Each row was made from one path, in order. Every step used is in the known rows, and no mark comes twice. Write each row's path.
Known rows
n > k > w > r > v > c: [ 10 -10 -22 -23  -1  -7  10 -28 -17 -22   5  13   5  -8  -2 -10  -5  13
  35   4  23   3 -30  -5  11  28  27   6 -13 -13   6   2  10 -26 -25   3]
n > k > y > c > v > u: [ -4  14   2   5  17   4   2  18  15 -39  10  24  -9  24 -23  -9  -7  23
 -31  22 -16 -20  -4  13  20  12  10   1  10  10   3  13   9  -4   5  21]
c > w: [-22   2  26   6  -2  -7 -10   4  -9  19  -8  -3  15 -14  15   3 -12 -16
  -1  -4   2   0  11 -16 -19 -11 -13  -7   4  -5  -2 -12   4  12   0 -15]
n > k > y > c: [  5   9  12  -3   3   2  -3   6   3 -20   5  11  -4  19 -19 -21  21   2
  -9   8   1  -8  14  -9  20   8  -9   5   0  23   7   5   3  14   1  17]
w > r > v > u: [  6   2  -1  -1   3  -1  12  -8 -25  -7  -4   7 -10 -25  13   1 -17  16
  36 -10  -1  12 -27  15 -15  18  20  -9  22 -18  -4   5  -3 -22 -12 -10]
k > y > c: [-12   6   2   5   5   4  -3  10  -4  -6 -18  -5   0  10 -16 -19  29  -9
  -6  -3   0   7  11  -3  -1   6 -15   6  -3  23   2   1   4   6   5  11]
n > k > w > r > y > c > v: [  0   3 -35  -9  -9  -3 -14  -5  12  -6  18  13  23   9 -15  20 -19  21
  10   0  17   0 -47   0  21  18  29  10 -35 -16  -4  -8   6 -29   8  15]
n > k > q: [ 24 -16  -2 -15   7   6  -7  -7  -5 -25  11   3  -3  18   0 -14   7 -13
  -8   4  11   3  25 -18   8 -10 -13 -12   0   0   4  -4 -10   9  -3   2]
c > v > u > n: [-12 -11  -1  22  11   3  16  14   9   1 -18 -13 -11 -16  13  22 -28   9
 -18  -8 -17 -21   7  21 -15 -10   2  -8  18 -11  -3   4   2  11  -4   0]
k > w > r > y > c > q: [-17   5 -31   1   6 -14 -19 -14   7  15  -9 -18  23   6   0  18  12  10
  19   0  29   6 -43  -2   4  12  11  11 -32 -15  -7  -7  21 -28  13  16]
k > w: [  2 -13 -23  12   4  -2 -10  -9  -5  -2 -11  -9  11  -4  -4 -10  10 -29
   4  -7   4  12  19  -8 -20   5 -16   5 -19  -3   6 -14  -5  -1  10  -5]
r > y: [ -6   2  -8  -9 -15   3  14   2  -9  -6 -15  -1   7 -12  13  25   0  -6
  15 -14   0  10  18 -18 -10   0 -11  -8   0 -18 -10 -11 -13   5  -2 -12]
u > y > c > w > r: [-20   9  30  11  -6  -9 -13   4   8  28  -4 -22  13 -11  15   9 -10  12
   8 -10  19  19 -30  10   1  -9   2   3   1 -11  -5   6  14   0   0   1]
y > c > n > k > w > u > q: [ 16   8 -19   9   8  -3 -14  -6  20  19  20   1  -7  11 -10  -3   3  -5
 -25  14 -12  12   5  12  15   0  -3  15 -23   7   2   5 -10 -15  14  -8]
r > y > c > w: [-35  20  20   2 -15  -9   3  19  -3   5 -18   7  20  -7   4  35   4   6
   1  -5   8   4  -1  -8  -5  -1  -7   2  -4 -14 -11 -10  14   3   3   1]
k > y > c > n: [-18   9  19   6  -3   0  -2  21  -9  18 -10  -8  -9   1 -18 -22  21   1
 -23   2  -4   7  -2 -10  -3   2  -6   9  -5  18  -2  -5   1   5  -1  -8]
v > c: [-14  -1  -3 -16   1   3   7  -9 -13 -12 -25  -2 -10 -23  13   1  -4 -10
  11 -10   8   2  21 -14 -12  -9 -12  -7  -7  -1  -5   4  14   8 -21 -11]
y > c > n > k > w > r > q: [  7  12 -12   4  10  -2  -7 -10  -6   9  21   3   6  -6  -8  -7   3  24
   5   3  34   6 -42  -8  20  22  20  13 -35   5   4  -6  11 -18  14   0]
k > y: [ -2  -6   2   1   3   8   1   2 -11  -4 -13  -7   3  10  -4 -23  18 -19
  -2  -2  -8   7  16 -14 -10   4 -14  -1   7  15   4  -6 -12   8   0  -4]
k > v > u: [ 12  -7   5   6  14   3   2   5 -14 -22 -11   6 -13   2  -8  -1  14 -10
  -7   0 -11   4  15  14 -22 -11  -3 -15  29   2  -1   2  -4  -1  17   2]
n > k > v > p: [ 23   0   0 -25  15   7  -1  14  -6 -25  17  11 -10   4  -2  -1   8  -3
   4   5   6 -10  30  -3  -8 -13  -5  -9   4  11   6  -3   1   7   3   7]
k > v: [  9 -14  -2  -3   5   0  -5  -1 -14  -3 -12  -7   0   3  -9  -7  17 -25
  -1 -11   1   9  19  -5 -15 -15  -6 -11   8   6  -1  -9 -10   4  15   0]
n > k > w: [ 19 -10 -17   3   4  -4 -10 -14   2 -16  12   6   7   6  -6 -10   1 -18
   0   4   5  -3  22 -14   2   7 -11   3 -15  -2  10 -10  -6   8   6   2]
w > u > y > c: [ -2  13 -12   8 -14   6   6  -2  19   8  -5  -8  -9  -3   5   2   0  -7
   1 -11 -12  11  18  20   5 -10 -13   1  -1  -8  -4  13  -7   7   4   1]
n > k > v: [ 25 -13   6 -12   3  -2  -5  -5  -7 -16  14   8  -4  11  -8 -10   9 -12
  -5   0   2  -6  22 -13   7 -13  -2 -13  12   7   4  -6 -12  11  12   6]
y > c: [-12   9  -2   6   1  -2  -8   4  -1  -1 -17  -5  -5 -17   0   3   7 -11
   4 -16   9   7  22  -2  -5  -8 -16   0 -12   4  -5   0  10  10   2   3]
c > v: [-14  -5 -16  -1   2   1  -6   2   2   4  -4  -9   7 -11   6   2 -28 -12
  -8 -14  -3  -1  12 -10  -7 -12   0  -9 -12 -10  -5 -11  -6   1   0 -10]
w > u > q: [ 11   0 -18  -1   8  10  -5 -14   6  17  -7 -13  -6  -4  21   2  -7 -26
   3  -9 -19  23  28   8  -7 -13 -16  -6   1   5  -4   7 -23  -7   9 -17]
r > v > c > n > k > w > u: [  3   1 -23 -17 -18  -4  22 -14 -11  -2  17  27  -7  -5 -11 -13 -10   9
   3  20 -11 -13 -11  -3   7  22  24   8 -13 -16   3  -2  -2 -21 -26 -19]
n > k > w > u > q: [ 32  -7 -34   2  13   4 -10 -24  17  -3  16   1   3  18   3  -7  -1 -24
  -5  11 -15  13  23   7   8   3 -10   5 -11   5   9   4 -24 -12  17  -3]
u > n > k > v > c: [ 11 -24  14 -14   4  -1  22  -5  -5 -15 -15  -4 -18   3   0   7  15   3
  -7   1   7 -26  16  -1   7 -17   2 -11  18  12   3   9   9  24 -13  15]
k > y > c > v: [-23   5 -12   3   8   3  -6  17   7  -4 -14  -5   8  15 -22 -14   6  -3
 -21  -2  -5   0  -3   1   6   4   5   6 -12  14  -1  -3   4  -6   5  14]
v > u > q: [  9   0  -1   9  32   1   6   0   3 -21 -20 -14 -16  -9  21  16   0  -4
  -6  -3 -11  27  32  16 -17  -6 -20 -10  19  -3  -3  12 -10  -4  10  -9]
r > n > k > w > u > y: [ 26 -15 -28  -7 -31   8  22 -12  30 -16  32   7  10  18   2  -1   1   2
  19   4 -14  -1  14   2   5  12   3   6   5 -13   0   5 -28  -3  -6 -12]

Which path is each row?
[ 22  -2  27   1   5  -4   1  10 -12 -12  25  18 -25   2 -12  -4  -2  14
 -26  17 -15 -12   4   0  -2 -11   8 -13  29  -2  -1   0  -8   4   8 -11] | c > n > k > v > u
[-11  12  25 -10 -31   8   6  12  14   4  27  38  15  26 -11 -12   9  14
   9  17 -18 -23 -15  -6   9  12  12   9  18  24  -4   6   1  -2 -11  -4] | r > n > k > y > c > w > u
[  7 -19 -26  24  -9   8   3 -13   5  31 -12 -11   1  -2   2  -4   3 -31
   4  -6 -17 -11   8  15 -19  -1 -11   9  -5   5   8  -5 -11   9   5  -2] | k > w > u > n
[ 10 -15 -20   6   1   2 -25 -22 -12  19   0 -12  12 -10   1 -15  -4 -20
  27 -11  14  19 -24  -5 -17   5   2   6 -19   1   4  -9  -1 -15   7  -9] | k > w > r
[ 17 -22  -7  17   3  -4   6  -8   8   0   1 -11   2   2   1   2   6 -12
  -4  -1   4 -16  21  -3   2   1 -13   6  -5   3  13  -8  -5  25   0  10] | u > n > k > w
[ 22 -12 -23  -6  -2  -9  -2 -22 -13  -6  20   9  13  -3  -6 -15  -7   4
  34  -1  16   7 -26  -5   8  28  23   5  -9 -13   8 -11 -10 -20  -7   3] | n > k > w > r > v
[-26   1  -6 -15  18 -12   0 -15   0  -4 -23 -19  -4 -12  25   3  -4  -1
   0   4  17 -14  16 -19  -2 -14  -9 -11 -12  -8  -6   4  26   4 -16  -3] | v > c > q
[  2   4 -33  20  -7   2   0  -7  22   2  -7 -10   5  11 -10  -4  14 -16
  -4  -2  -8  15  10  26  -1   4 -12  14 -18  -8   4   7  -5  -7  15   9] | k > w > u > y > c
[-17   1 -42  -1  -6   0 -14  -1   4   6  -6  -3  27   0 -14  22 -11   9
  13 -11  16  15 -50   6   1  15  24  13 -38 -17  -9 -10   7 -36  11   9] | k > w > r > y > c > v
[-18  16  38  20   3  -6  -6   9   8  10  -2  -8   0 -11  15  17 -14  27
   2   1   6  14 -36  30  -7  -2   4   0  22 -15  -5  18  21  -6   4   3] | v > u > y > c > w > r
[-14  -3  35  -6 -13   9  17  -2   2  16  -1  16  -2  17   7 -11  -2   5
 -12  25 -21 -40 -12   1   9   0   4   3  26  22   8  13  11  20 -24   2] | v > c > w > u > n > k > y
[ 25  -4 -28   3  -9   7 -13 -23   6   1  26  21   3  10  -5 -19 -10 -25
   6   9 -14 -11  13  -3   3   6  -4   4 -13   1  10  -5 -13  -1   7  -4] | n > k > w > u
[ 19 -10  20  -9  -3  -7  -4   6 -12   8  24   4 -13   3 -12 -10   2  -2
 -22   6  -3  -7   8 -19   5 -17   6 -10   9   2   0 -12 -15  10   6 -13] | c > n > k > v
[ 14  -1  -7  -1  25  -4  14 -10 -14 -12 -13 -13 -10 -17  23  13  -7  17
  26  -8  -1  37 -15  25 -10  15  15  -7  24 -14  -6  13 -13 -33  -3  -8] | w > r > v > u > q
[ 13 -18  20   6   0   5  18   3   2  -3  -3  -8  -7  15   1 -14  14  -1
 -10   4  -8 -22  17  -9  12   1 -11   1  21  20  12   0 -13  34  -9  11] | u > n > k > y
[-25   9  33   6  -2   0 -25   5 -12  32  -7  -2  17   7  -7 -19   9   3
   7   3  10   7 -46  -2  -4   6   9   9   3  24   0   0  19  -9   2   4] | k > y > c > w > r
[  9   3  20  -4  -2 -11 -10  13  -4   5  17   8 -16   3 -23  -7  13   7
 -26   5   5  -8   5  -7  14 -16   6  -3   0   9  -2  -6   1   7   9   3] | y > c > n > k > v
[-31   6  23 -25 -21   1   3  -8 -22  15 -17   5  17 -21  25  29 -19  16
  29  -4  15   7 -44 -16 -12   0  15  -5   0 -17 -13   0  21 -15 -22 -17] | v > c > w > r > y
[  7  -2  -7 -18  16  10  -2  18 -14 -13  -9  -6  -7  -4  -2   0  16 -14
   8  -7   4   5  27   3 -31 -14  -9  -6   1  10   2  -6   2   0   5   1] | k > v > p
[ -1  14  21  -1  -7  -9  -7  11   3  10  19   6 -17 -16  -3  -1 -10  11
 -15   0   5  -8  12 -16  15 -10  -5   0 -11   0  -4  -4   6  16  -7 -10] | y > c > n > k
[ -7   0  -9  12  10   1  18  12  18 -24  -5 -17  -5  -3  11  17 -28  14
 -23  -3 -16   6  12  20  -6  -5   0 -11  16 -31  -4   9 -10  -1   2  -3] | c > v > u > y
[  8  -2  25  -6  -6   2   2   9  -8   7  21   3 -10  10  -9 -27   2   4
 -22  14 -11  -8   5 -28  12   3  -2   0   8  12   5  -9 -16  14  -8 -17] | c > n > k > y
[ 17   6 -27  12  -9   1   0 -10  30 -10  20   4   1  19 -12  -7   6  -4
  -7   8  -7   1  13  20  21   6  -8  12 -13  -7   9  10  -7   2  10  15] | n > k > w > u > y > c
[  4 -11  10  12  14   8  22  16  13 -17   6   3 -11  19  -5  -1 -12  21
 -31  17 -25 -34  -1  13  11   6   8  -4  30   8   8   9  -5  16  -5  15] | c > v > u > n > k > y
[-27   1  28 -15  -6  -2 -15 -13 -20  24 -12  -1   7 -26  24   2 -24   1
  23  -3  18   3 -36 -13 -15  -9   9  -6  -2  -1  -6   4  28  -8 -22 -18] | v > c > w > r
[  3  11  -3   4  38   2   6  14  25 -41   2   4  -9  32 -15   3   3  24
 -41  22 -16   5   7  24  24   9   5   2  13  13   2  21  -2 -15  14  23] | n > k > y > c > v > u > q
[ -8  12  -4 -10 -16   3  -6  -1  -9  12  -9   0   4 -19   9  23  -2  11
  34 -21  17  18 -29  -3   0   3   6   0 -12  -8 -13  -1   6 -12  -1  -1] | w > r > y > c
[-15  15  -7  -4 -12   0  11  11  -2 -11 -21   2   4 -11   2  30  11   2
  11 -16   7  12  13  -6  -2   1 -11  -2 -11 -12 -12  -4   3   3   2   4] | r > y > c
[  3  -4  19  11   4   1  13  11  10  -4  -7  -6 -10  15 -10  -8  26   7
 -14   4   0 -22  14   3  20   3 -11   8  11  28   9   7   4  32  -5  25] | u > n > k > y > c
[ 14 -14  15   6  -2  -1  11  -2   5   5   1 -10 -11 -10  17   8  -8  -3
  -1  -9   1 -21  28  -8   9 -12 -16  -6  11   3   5  -2  -6  38 -12   2] | u > n > k
[-18   5  23  -8 -21  -1  -8  -1 -17  31  -2   0  25 -15  23  25 -21   6
  27 -10  10  11 -39 -17 -12   0  10  -6   5 -17 -11 -12   1 -10  -3 -19] | c > w > r > y
[-29  25  15 -14   6  -6  -2  22 -16  16  -6   5  11 -29  13  14  -9  24
  37  -6  24   6 -34  13 -18  12  20  10  -8  -6  -3  -2  32 -23 -20   2] | y > c > w > r > v > p
[ -8  16   3   9 -20   2   6  10  15  32   5 -13 -16 -11   3   0  -7   4
 -15  -7 -16  10   5  13   3 -14  -5   5  -3 -12  -8   8  -9   5  -2 -19] | w > u > y > c > n
[ -1   0  31  12 -10  -5  -4   7  11  30  10  16   0  16 -11   6   7  -2
 -18  10 -11 -37  -7  20  12 -19   7   0  21  18   3   4   9  18  11  22] | y > c > w > u > n > k > v
